Every row comes from one small tree of marks. The marks that hang from a mark follow it in brackets, in the order of their numbers. Every link used is in the known rows. Which tree was each row made from?
Known rows:
Q_215(Q_890(Q_603)): -50,16,20,30,52,23,16,10,-43,-44,-3,34,-19,21,-22,-12,-3,-21,3,2,28,-46,-8
Q_894(Q_366): -44,12,17,6,25,32,2,-25,-26,-39,-32,35,-12,-10,-6,1,-13,-12,22,-1,20,-14,-24
Q_890(Q_603(Q_691)): -38,9,-5,21,53,2,7,-1,-30,-45,-29,36,7,22,-27,-11,3,-12,26,7,25,-19,19
Q_736(Q_366(Q_215)): -26,37,38,11,32,47,12,-29,-42,-60,-34,23,-24,-25,39,13,-17,-5,18,12,31,-7,-20
Q_736(Q_366(Q_255(Q_890(Q_215 Q_603(Q_691(Q_287)))))): -10,15,10,32,44,49,12,1,-22,-75,-21,39,-26,-12,48,1,3,10,22,10,33,-15,-2
Q_694(Q_890): -44,0,16,13,34,36,14,-12,-45,-30,-9,21,-2,7,-42,-10,9,-40,-13,13,36,-30,5
Q_691(Q_287 Q_603): -8,1,-42,26,14,14,4,-21,-18,-17,-12,-5,25,11,-10,-3,-10,0,12,0,5,0,16
Q_694(Q_890(Q_215 Q_603(Q_691(Q_287)))): -40,-15,-16,38,63,2,19,6,-44,-53,-9,8,-2,29,-16,-3,27,-9,-5,24,37,-20,41
Q_603(Q_366): -30,26,1,6,21,34,16,-13,-21,-29,-19,46,8,-3,-7,-7,0,5,18,21,27,-5,-17
Q_894(Q_366(Q_215 Q_255(Q_890(Q_603(Q_691(Q_287)))) Q_736)): 7,29,36,26,10,63,0,-15,-15,-95,-15,32,-53,-29,87,30,-11,18,60,2,19,-6,-31
Q_897(Q_623 Q_890(Q_603)): -66,-7,17,30,62,-16,2,-8,-20,-45,-13,37,10,4,-82,-2,1,-10,-5,-1,29,-57,3
Q_255(Q_890(Q_215)): -40,4,31,20,40,32,14,13,-33,-52,-32,26,-3,1,-16,-13,3,-35,-8,15,42,-21,-11
Q_890(Q_603(Q_366 Q_691)): -29,21,-10,18,44,11,13,-3,-21,-42,-26,53,10,15,-6,-9,7,19,38,21,22,-4,7
Q_603(Q_366(Q_255 Q_736) Q_691): 1,44,12,0,4,60,17,-9,-11,-57,4,62,-10,-23,47,11,3,29,53,23,20,-1,-14
Q_366(Q_215 Q_255(Q_890) Q_736): 10,41,66,13,-2,84,8,-6,-31,-89,-8,25,-45,-35,57,21,-5,-21,27,19,38,-20,-43
Q_736(Q_366(Q_255(Q_890))): -15,27,40,10,20,77,9,-14,-26,-58,-24,50,-29,-31,23,-5,-11,-17,13,4,34,-25,-36
Q_603(Q_366(Q_255(Q_890) Q_736) Q_691): 0,43,29,4,2,72,14,2,-4,-60,-3,72,-12,-27,49,2,1,18,50,17,23,-1,-25
Q_894(Q_366(Q_215 Q_255)): -6,32,44,9,9,61,-1,-29,-33,-71,-23,31,-47,-26,52,20,-10,0,24,8,27,-17,-38
Q_897(Q_890(Q_603(Q_691))): -55,7,6,25,62,-19,-2,-7,-24,-44,-6,45,6,18,-46,-12,-2,1,14,-2,25,-37,14
Q_890(Q_215 Q_603): -38,-3,4,30,59,4,19,10,-47,-65,-33,8,-8,25,-25,-1,19,-15,-2,35,43,-26,6
Q_255(Q_366(Q_736) Q_890(Q_215 Q_603)): -32,13,60,31,44,40,24,25,-35,-90,-32,24,-20,-29,-18,2,15,-22,23,40,56,-18,-18
Q_603(Q_366(Q_215(Q_890) Q_255) Q_691(Q_287)): 0,52,10,27,12,50,11,-4,-17,-53,24,56,-27,-16,90,8,-8,43,33,2,14,-2,1
Q_70(Q_890(Q_215 Q_603(Q_366(Q_255) Q_691))): -21,4,5,28,48,33,28,14,-27,-76,-7,42,-11,15,10,4,25,14,-1,54,41,-16,15

Write each row's tree:
10,43,48,8,-2,71,11,-16,-40,-87,-2,16,-43,-29,55,29,-2,-9,28,25,35,-19,-31	Q_366(Q_215 Q_255 Q_736)
10,19,-39,20,-3,35,16,-22,-5,-28,-1,6,21,-5,32,14,-5,36,40,22,3,17,-4	Q_691(Q_287 Q_603(Q_366(Q_736)))
-7,37,3,5,15,46,11,-6,-12,-41,-6,68,-1,-9,27,-6,3,24,35,16,21,-3,-3	Q_603(Q_366(Q_255) Q_691)
-23,24,20,18,33,39,15,7,-11,-56,-25,56,-1,-2,10,-5,2,5,48,18,25,-5,-17	Q_255(Q_890(Q_603(Q_366(Q_736) Q_691)))
-28,34,56,22,30,51,12,-15,-40,-82,-10,23,-60,-16,61,30,-14,7,42,10,21,-23,-40	Q_894(Q_366(Q_215(Q_890(Q_603)) Q_736))
-17,32,49,37,30,35,9,9,-22,-86,-20,29,-17,-39,28,10,-7,-4,54,12,35,1,-1	Q_255(Q_366(Q_215 Q_736) Q_890(Q_603(Q_691(Q_287))))
-33,16,57,29,51,31,22,30,-29,-88,-30,37,-12,-27,-5,-1,14,-13,37,32,48,-10,0	Q_255(Q_366(Q_736) Q_890(Q_215 Q_603(Q_691)))
-32,10,24,29,55,6,17,7,-10,-80,5,53,-10,-12,-2,19,20,45,22,32,32,-37,2	Q_897(Q_623 Q_890(Q_215 Q_603(Q_366(Q_255 Q_736) Q_691)))
3,25,22,36,25,43,-2,1,-24,-77,-14,31,-29,-6,47,4,-2,-4,25,3,30,-18,-4	Q_366(Q_215 Q_255(Q_890(Q_603(Q_691(Q_287)))))
1,32,56,17,10,69,1,-4,-32,-72,-19,33,-35,-20,34,3,-5,-27,6,9,39,-24,-33	Q_366(Q_215 Q_255(Q_890))
-2,40,60,14,18,82,6,-18,-34,-77,-26,40,-45,-38,61,10,-14,-10,15,8,38,-17,-41	Q_736(Q_366(Q_215 Q_255(Q_890)))
-12,21,33,20,33,68,10,-10,-28,-68,-29,47,-33,-18,17,-3,-4,-12,17,10,38,-30,-34	Q_736(Q_366(Q_255(Q_890(Q_603))))
-15,21,43,14,30,72,16,-2,-33,-71,-27,40,-33,-26,35,0,-1,-11,3,17,43,-23,-31	Q_736(Q_366(Q_255(Q_890(Q_215))))
4,43,32,36,20,55,13,3,-36,-91,25,24,-55,-13,85,27,-4,15,40,8,21,-28,-8	Q_366(Q_215(Q_890(Q_603(Q_691(Q_287)))) Q_255 Q_736)
-7,12,17,28,22,52,7,-1,-14,-89,-15,33,-40,-18,61,20,3,16,48,11,25,-12,-20	Q_894(Q_366(Q_255(Q_890(Q_215 Q_603(Q_691(Q_287)))) Q_736))
-6,47,-2,17,7,32,15,-18,-10,-56,0,33,-1,-21,76,24,-9,40,60,15,13,24,3	Q_603(Q_366(Q_215 Q_736) Q_691(Q_287))
-32,50,80,19,20,55,21,4,-45,-75,4,29,-38,-49,28,16,-11,-13,29,17,37,-19,-22	Q_255(Q_366(Q_215(Q_890) Q_736))
2,37,32,9,14,66,20,11,-10,-73,-4,61,-18,-23,61,7,11,24,41,31,30,1,-19	Q_603(Q_366(Q_255(Q_890(Q_215)) Q_736) Q_691)
-39,1,1,27,67,-5,15,14,-40,-63,-32,22,0,28,-12,-5,18,-4,13,27,36,-17,26	Q_890(Q_215 Q_603(Q_691))
-47,-14,9,32,61,15,26,11,-43,-69,-19,9,-5,25,-38,0,18,-30,-24,44,48,-31,14	Q_70(Q_890(Q_215 Q_603))
28,30,0,6,-9,67,17,-17,-15,-46,-4,25,-5,-14,39,14,4,31,36,36,13,1,-26	Q_691(Q_603(Q_366(Q_255 Q_736)))
-29,16,13,26,45,24,20,-3,-25,-64,-15,40,-2,10,10,6,5,7,15,37,31,-6,13	Q_70(Q_890(Q_603(Q_366(Q_215) Q_691)))
-44,13,0,38,55,-20,2,-12,-2,-51,-2,47,11,-6,-13,10,-3,43,23,2,17,-23,18	Q_897(Q_623 Q_890(Q_603(Q_366(Q_215) Q_691(Q_287))))
8,43,44,13,3,75,10,-7,-21,-64,-16,51,-29,-25,52,4,-1,8,18,25,38,-8,-41	Q_603(Q_366(Q_215 Q_255(Q_890)))
-41,-4,4,23,56,18,13,-3,-43,-41,-15,30,-2,24,-38,-12,17,-25,5,14,32,-28,25	Q_694(Q_890(Q_603(Q_691)))
13,43,26,16,7,59,21,-10,-27,-49,3,19,-19,-12,67,20,-8,34,34,29,7,3,-24	Q_691(Q_603(Q_366(Q_215(Q_890) Q_736)))
-64,-14,20,36,75,-22,9,5,-27,-62,-16,25,4,8,-67,4,13,-3,-17,17,39,-56,9	Q_897(Q_623 Q_890(Q_215 Q_603))
-23,39,7,2,17,37,18,-10,-12,-43,-8,55,9,-15,26,6,-3,23,54,19,16,9,-3	Q_603(Q_366(Q_736) Q_691)
